What can hang from each mark
tezap: fako ferat
geviz: ferat
puloki: ferat
tadur: fako
ferat: fako geviz kimonem tadur
fako: geviz kimonem puloki tadur tezap
kimonem: fako

Every row comes from one small tree of marks. The marks that hang from a mark follow it in brackets, in alphabetical order. Every link used is in the known rows. Which tree was each row made from?
Known rows
fako(tadur): [5 -7 -1 -3 -15 0 -7 -29 8 15 -1 38 -40 1 10 -13 6 -27 18 -12 16 0 -4 1 -10 1 8 -19 -3 0 21 -13 -14 5 -22 5 16 1 -1 10 11 -31 -7 7 2 4 1 2 -2 -4]
fako(puloki): [13 8 -24 11 -10 -8 10 -15 -4 5 29 -9 -1 1 24 13 -6 -26 6 -14 -1 7 33 -7 -13 -2 17 -5 -15 -13 23 -24 6 -25 -1 6 5 -17 -21 -9 -6 -9 -5 17 -3 1 3 -29 14 9]
kimonem(fako(geviz puloki tadur)): [-1 8 13 20 -44 -1 -6 3 -22 13 6 25 -22 2 27 -12 -3 -34 1 -1 6 -12 22 1 -19 3 24 13 -5 -13 41 -38 -5 -40 -9 4 56 -7 -19 -4 13 -18 11 10 6 27 4 -28 14 18]
puloki(ferat): [4 5 -29 17 -7 -2 -19 -21 2 10 4 11 3 5 -9 -23 21 -7 9 -22 4 2 1 -12 -20 4 10 -28 -16 -2 32 2 2 -8 5 -13 9 -12 10 -7 -4 -2 6 -2 4 14 8 -20 3 -6]
geviz(ferat(fako(puloki) kimonem tadur)): [48 -2 -4 0 -37 -57 -26 -6 -19 11 26 -30 27 11 20 54 9 -25 34 -44 -39 39 -3 -31 -48 8 -3 12 -23 35 11 -27 19 -16 -19 -11 -24 -7 2 -18 -32 -26 29 12 1 -1 26 15 45 14]
ferat(fako(tezap) geviz kimonem tadur): [29 19 -14 27 -3 -47 -47 -5 17 15 22 18 6 6 -13 -17 47 -13 34 -59 -27 9 -39 -27 -41 11 -19 -3 -2 27 5 14 20 -9 -39 -28 -47 -19 12 20 -1 -16 13 18 10 0 42 -8 24 12]
kimonem(fako(geviz puloki tezap)): [-8 39 -9 47 -35 -8 -14 13 -14 1 20 14 7 2 -2 -25 11 -15 -8 -10 3 -16 32 -10 -24 -6 3 28 -4 -32 34 -34 9 -43 -18 -5 45 -16 -23 -9 12 -18 24 16 -3 24 32 -49 27 33]
puloki(ferat(geviz kimonem(fako(tadur)))): [14 3 -8 30 -29 4 -48 -16 24 41 -1 45 -53 6 12 -33 43 -8 5 -15 3 -12 -31 -17 -40 26 4 -51 11 18 50 9 -12 -13 -6 -28 16 -33 10 13 1 -31 -1 -6 25 40 16 0 -19 -7]
fako(tezap): [1 23 -21 25 -5 -7 -17 -16 19 4 13 20 -4 -2 -18 -30 18 -14 9 -21 12 -5 5 -16 -15 -6 -15 -7 -5 -18 15 -12 3 0 -29 -5 3 -9 -3 2 6 -27 6 15 -7 4 27 -15 11 15]
geviz(ferat(fako tadur)): [29 -2 -4 -12 -18 -26 -27 -8 -12 18 12 0 25 -7 -14 16 12 -24 16 -21 -21 23 -8 -26 -23 8 -19 20 -16 32 -5 -33 6 8 -17 -7 -10 12 16 -12 -21 -24 24 11 4 -10 31 17 33 4]
ferat(kimonem): [19 14 -7 4 -15 -27 -11 -27 0 -16 13 2 -26 25 12 2 16 -20 23 -24 4 17 -7 -27 -28 -2 8 -15 1 23 22 3 14 3 -15 -8 -6 -7 -2 -14 3 -12 2 18 -9 5 -6 5 4 4]
tadur(fako(geviz(ferat(kimonem)) puloki)): [6 27 -1 -1 -32 -32 -17 -15 -16 -5 18 -18 19 17 5 48 -7 -34 26 -21 -14 16 13 -47 -49 19 27 16 -12 -4 20 -38 20 -16 4 -20 1 23 -32 -47 -2 -29 25 32 -27 30 1 8 31 37]
tadur(fako): [-11 32 -19 13 15 14 -13 -22 3 14 0 19 -10 6 -11 -5 3 -29 15 -12 9 9 16 -21 -15 -1 18 -16 -6 -12 11 -17 3 11 0 -20 -5 13 -12 -15 -3 -28 -3 35 -11 8 -6 -7 -10 -9]
ferat(geviz kimonem): [19 8 -15 6 1 -20 -17 -28 17 -5 18 11 -38 7 15 -8 24 -21 10 -17 0 3 -16 -31 -25 18 4 -22 19 25 13 5 7 -2 -11 -11 -21 -22 -3 2 11 -4 -7 21 -3 15 0 -7 -6 10]
ferat(kimonem(fako(puloki))): [22 23 -8 30 -33 -16 -13 -1 -13 6 27 -8 -24 26 35 10 10 -18 6 -15 -3 14 22 -15 -35 -3 12 -4 3 4 38 -20 6 -29 -9 -12 24 -30 -20 -19 -19 -25 5 19 10 19 -1 -20 -1 -2]
ferat(fako(puloki) kimonem): [34 18 -30 4 1 -51 -8 -2 -22 16 29 -18 6 20 26 13 7 -25 29 -35 -24 11 -1 -22 -41 9 21 -17 -5 31 27 1 16 -16 -20 -16 -23 -18 -11 -5 -9 -9 0 17 -2 2 2 -14 41 -2]
tezap(ferat(geviz)): [26 -8 -37 6 23 -2 3 -21 32 5 -6 10 -25 -11 -2 -15 -6 -13 -16 7 10 4 8 -22 -3 13 9 -10 -3 10 -18 -24 -10 1 3 7 2 -4 -1 -5 23 -2 -20 2 -7 14 -5 -36 1 7]
kimonem(fako(geviz puloki)): [-5 23 -2 27 -31 -2 -6 12 -28 -5 18 -1 0 9 19 -7 -2 -28 -11 1 2 -7 38 -13 -18 -3 26 25 -5 -15 32 -37 10 -39 0 -1 47 -8 -23 -20 10 1 14 22 3 19 5 -41 13 19]
ferat(fako kimonem): [25 18 -21 -6 8 -42 -25 -4 -17 7 17 1 -5 24 6 -8 19 -26 31 -32 -15 15 -24 -30 -31 8 15 -22 6 44 17 13 14 13 -29 -20 -19 0 5 -3 0 -10 5 16 -5 -4 1 -1 31 -12]
ferat(fako(geviz kimonem tadur tezap)): [4 21 6 3 -13 -20 -36 -6 -28 17 9 55 25 3 -18 -54 39 -32 21 -26 -26 -25 -38 4 -1 4 14 -1 -10 15 5 -6 -10 -1 -33 -6 14 4 24 29 38 -37 23 -12 -2 4 27 -7 46 27]
tezap(ferat(tadur)): [22 -10 -18 3 -14 -13 -8 -19 15 -20 -21 3 3 10 -8 11 -9 -4 11 -17 1 31 15 -10 -14 -20 6 20 -26 8 -10 -31 5 3 1 12 9 20 9 -21 -3 -7 2 -1 -1 -9 -3 -20 5 5]
tezap(fako(puloki tadur)): [20 -20 7 -14 -19 4 14 -16 14 18 16 10 -43 3 31 15 -3 -31 27 -9 -18 4 15 -3 -1 -9 27 -29 -18 -27 37 -23 -17 -10 -36 34 -6 2 -26 7 -7 -39 -11 3 1 -11 -7 -6 22 11]
ferat(fako(kimonem) geviz): [27 16 -25 5 30 3 -24 -12 -18 27 32 21 12 -17 7 -42 36 -34 -10 -5 -34 -6 -19 -5 13 20 19 -25 7 35 -17 1 -12 5 -6 -13 -16 -28 23 26 29 -12 -11 5 10 5 10 -23 5 -2]
tezap(ferat): [21 -1 -32 -2 9 -10 5 -20 13 -8 -13 1 -12 6 -6 -3 -15 -9 -2 5 14 15 16 -19 -8 -9 13 -3 -10 6 -7 -25 -8 7 -2 10 21 15 -1 -18 8 -11 -9 -4 -14 6 -13 -25 8 4]
tadur(fako(geviz(ferat))): [-12 22 1 -6 -13 -4 -21 -16 -13 1 -1 7 12 -4 -23 16 -4 -36 8 -4 4 6 9 -40 -22 17 13 17 -8 -6 5 -35 5 9 2 -18 11 40 -11 -34 12 -23 27 31 -29 21 7 10 19 22]

Write each row's tree
[4 34 0 13 -24 -25 -46 0 -37 -18 18 28 61 6 -31 -38 41 -19 24 -48 -41 1 -21 -2 -5 -12 8 38 -23 15 -7 -12 10 -7 -21 -12 -2 3 33 11 20 -9 32 3 1 -5 32 -20 39 30]  ferat(fako(geviz kimonem tezap) tadur)
[31 -8 -11 0 -25 -38 -16 -26 13 -32 -18 -8 -8 36 2 22 1 0 31 -28 -4 42 1 -24 -31 -16 12 15 -21 27 1 -20 14 7 -6 0 -2 17 8 -27 -11 -8 1 -3 -4 -1 -10 -4 6 11]  tezap(ferat(kimonem tadur))
[3 41 -1 43 -46 -33 -28 9 -18 -12 25 4 1 27 7 -11 19 -14 12 -26 -1 -5 14 -24 -41 -4 9 22 -1 -14 44 -22 18 -43 -26 -16 29 -20 -21 -15 4 -20 27 18 -7 29 23 -31 30 36]  ferat(kimonem(fako(geviz puloki tezap)))
[-31 48 -11 22 0 -1 -28 -8 1 -4 3 26 16 7 -40 -31 13 -26 23 -26 8 -16 2 -28 -21 1 12 15 -12 -32 17 -12 14 -1 -18 -24 4 29 -19 -13 20 -25 18 34 -26 19 18 -23 21 26]  tadur(fako(geviz tezap))
[27 -17 14 -36 -29 -49 -10 -10 2 -57 -18 -12 -13 38 -7 25 0 -8 43 -21 -24 35 -8 -47 -20 -28 34 32 -26 22 8 -15 23 13 -23 25 -10 50 1 -34 0 3 6 3 -19 -11 -17 -5 34 33]  tezap(fako(geviz) ferat(kimonem tadur))
[29 14 -5 11 -22 -36 -37 -5 3 22 11 12 34 -12 -32 1 24 -12 19 -34 -18 17 -13 -24 -28 5 -35 23 -19 9 -2 -25 6 5 -39 -12 -16 9 15 -1 -21 -42 43 9 1 -6 54 12 46 21]  geviz(ferat(fako(tezap) tadur))
[9 6 1 30 -34 16 -2 -5 -3 35 8 26 -37 -4 36 -6 -3 -25 -3 -2 7 0 24 10 -19 0 12 -14 -6 -20 40 -34 -14 -29 -15 2 45 -20 -21 1 -6 -42 2 7 20 19 10 -18 -2 -2]  kimonem(fako(puloki tadur))
[39 12 -31 18 22 -38 -11 -4 -3 27 41 -12 -5 2 34 1 14 -30 20 -31 -30 7 -8 -25 -39 26 19 -26 6 31 18 5 13 -25 -14 -16 -35 -35 -19 11 7 -2 -10 25 3 7 12 -25 30 4]  ferat(fako(puloki) geviz kimonem)
[25 -1 -11 26 -19 0 -5 -23 16 21 -2 27 9 -1 9 -13 2 -7 4 -11 -14 4 13 23 -3 -12 14 -14 -29 -22 -2 -38 -25 -19 -18 19 23 -7 2 9 20 -65 -3 -39 4 15 7 -25 18 32]  fako(kimonem puloki tadur tezap(ferat))
[23 34 -26 32 3 -14 -17 4 -23 25 41 8 47 0 4 -32 29 -22 3 -26 -38 -2 3 4 -2 -4 13 -10 -20 -6 7 -15 -5 -20 -25 -6 -10 -29 7 20 10 -42 11 -5 2 4 30 -33 35 11]  ferat(fako(kimonem puloki tezap))
[-5 50 -12 45 -6 19 -19 -14 -4 20 31 16 34 0 -3 -12 18 -20 12 -27 -25 4 20 1 -2 -10 22 -16 -26 -40 12 -28 -6 -16 -4 -18 -7 -13 -12 1 3 -60 7 14 -3 17 13 -30 -2 20]  tadur(fako(kimonem puloki tezap))
[29 -31 -3 -31 -1 -2 12 -22 34 10 -26 21 -52 4 0 -6 -8 -15 19 9 -2 8 2 -18 8 -14 20 -22 -16 -7 11 -20 -23 23 -35 36 8 39 -9 -5 9 -41 -16 -14 -6 -5 -16 0 25 6]  tezap(fako(tadur) ferat)
[44 -17 -29 -7 25 -1 25 -14 34 8 11 -17 -25 -16 22 9 -18 -13 -10 8 -22 8 25 -25 1 2 32 -17 -16 -17 0 -27 -12 -13 -14 37 -18 3 -29 -9 8 -13 -31 2 -6 3 -9 -45 23 19]  tezap(fako(puloki) ferat(geviz))
[3 -3 14 -1 -40 -2 -5 -21 -30 -6 22 23 8 6 30 -4 5 -39 10 -9 -18 -11 10 15 5 1 43 3 -25 -7 14 -35 -11 -25 0 14 34 -7 4 8 33 -22 5 -9 -3 10 -9 -15 10 32]  fako(geviz kimonem puloki tadur)
[13 28 7 45 -49 -16 -25 -8 12 30 13 32 -35 18 22 -4 23 -12 22 -30 2 -5 2 -2 -46 -4 -7 -22 -1 -19 53 -16 -1 -33 -43 -14 26 -28 -21 4 -8 -64 14 3 14 24 30 -6 12 12]  ferat(kimonem(fako(puloki tadur tezap)))
[9 10 -14 29 -23 -6 -1 -17 19 35 17 27 -14 -8 13 -8 11 -19 18 -28 6 -10 9 8 -23 2 -5 -18 -21 -35 32 -26 -7 -25 -34 7 10 -14 -22 14 1 -49 6 -2 3 5 27 -15 21 21]  fako(puloki tadur tezap)
[13 -12 23 -27 -56 -39 -24 -28 -8 -5 2 21 -27 17 4 21 6 -32 27 -11 3 4 -26 -32 -38 19 -1 7 -1 27 18 -26 6 7 -22 -1 21 24 2 -18 15 -33 27 2 -17 22 7 41 32 39]  fako(geviz(ferat(kimonem)) tadur)
[19 3 -31 18 -3 -19 -36 -27 19 5 14 12 -20 6 -1 -17 35 -4 18 -26 -8 4 -23 -31 -38 26 10 -41 3 21 29 18 7 -7 8 -27 -20 -27 11 3 5 1 -2 6 6 26 10 -11 -6 1]  puloki(ferat(geviz kimonem))
[29 -6 13 -8 -54 -40 -29 -27 4 -18 12 -4 -6 18 -1 44 14 -15 27 -30 -10 40 -8 -33 -41 2 -15 16 -11 24 8 -27 16 7 -15 -3 -8 8 15 -29 -25 -32 29 13 -2 1 19 34 7 20]  geviz(ferat(kimonem tadur))
[-4 -6 3 -1 -30 -14 7 -14 -13 3 10 17 -13 2 22 8 -3 -38 17 -13 2 -9 13 1 -19 9 31 9 -18 -13 31 -32 2 -34 -9 13 32 8 -19 -2 23 -8 3 10 -5 10 -1 -19 26 30]  fako(geviz puloki tadur)
[27 2 -33 33 -11 -25 -22 -21 14 15 32 -10 -8 3 24 4 22 -9 16 -34 -21 2 -6 -23 -41 24 21 -40 -8 2 43 10 10 -36 12 -22 -21 -41 -7 4 -1 -1 -11 6 7 28 9 -29 4 10]  fako(puloki(ferat(geviz kimonem)))
[3 7 1 22 -58 -7 -28 -13 -40 -25 21 -5 60 12 8 4 27 -16 16 -34 -44 14 12 3 -10 -12 41 19 -48 -8 25 -27 16 -40 33 -3 14 -16 25 -11 2 12 26 -14 10 12 2 -32 6 32]  fako(geviz kimonem puloki(ferat(tadur)))
[13 18 -13 27 -7 -3 -51 -14 -6 49 7 53 32 -7 -20 -64 54 -7 22 -31 -30 -16 -38 13 -10 9 5 -46 -22 7 22 12 -21 -1 -29 -26 0 -16 39 34 13 -54 16 -31 15 17 34 -3 30 -1]  puloki(ferat(fako(kimonem tadur tezap)))
[6 8 25 6 -67 -7 -32 4 -23 -16 0 11 7 1 -12 12 10 -24 -6 1 1 14 10 -27 -24 4 -14 51 -9 10 7 -55 13 -9 -2 -4 47 15 10 -31 -8 -15 45 16 -1 17 28 3 12 25]  kimonem(fako(geviz(ferat(tadur))))
[29 9 -16 27 -9 5 -28 -23 29 -8 -3 29 20 -11 -18 -27 25 0 -5 -23 -26 15 -6 -1 3 -7 -3 13 -21 2 -34 -27 -13 -1 -6 5 -7 -13 29 16 19 -31 0 -18 6 9 21 -35 -9 33]  fako(kimonem tezap(ferat(geviz tadur)))
[1 33 -19 23 -7 -21 -53 1 -34 8 16 27 63 3 -41 -66 52 -11 14 -30 -36 -21 -30 -8 -10 3 18 -8 -21 9 19 9 2 -12 -9 -28 2 -7 36 13 28 -13 31 -17 -1 18 33 -29 51 22]  puloki(ferat(fako(geviz kimonem tezap)))
[10 -2 19 5 -63 -1 -10 -1 -18 23 7 17 -14 -6 24 16 -6 -33 -9 12 -1 -7 22 -10 -24 17 7 21 -9 -11 31 -60 -8 -29 -11 5 60 2 -16 -15 1 -40 28 3 -2 30 21 0 27 32]  kimonem(fako(geviz(ferat) puloki tadur))
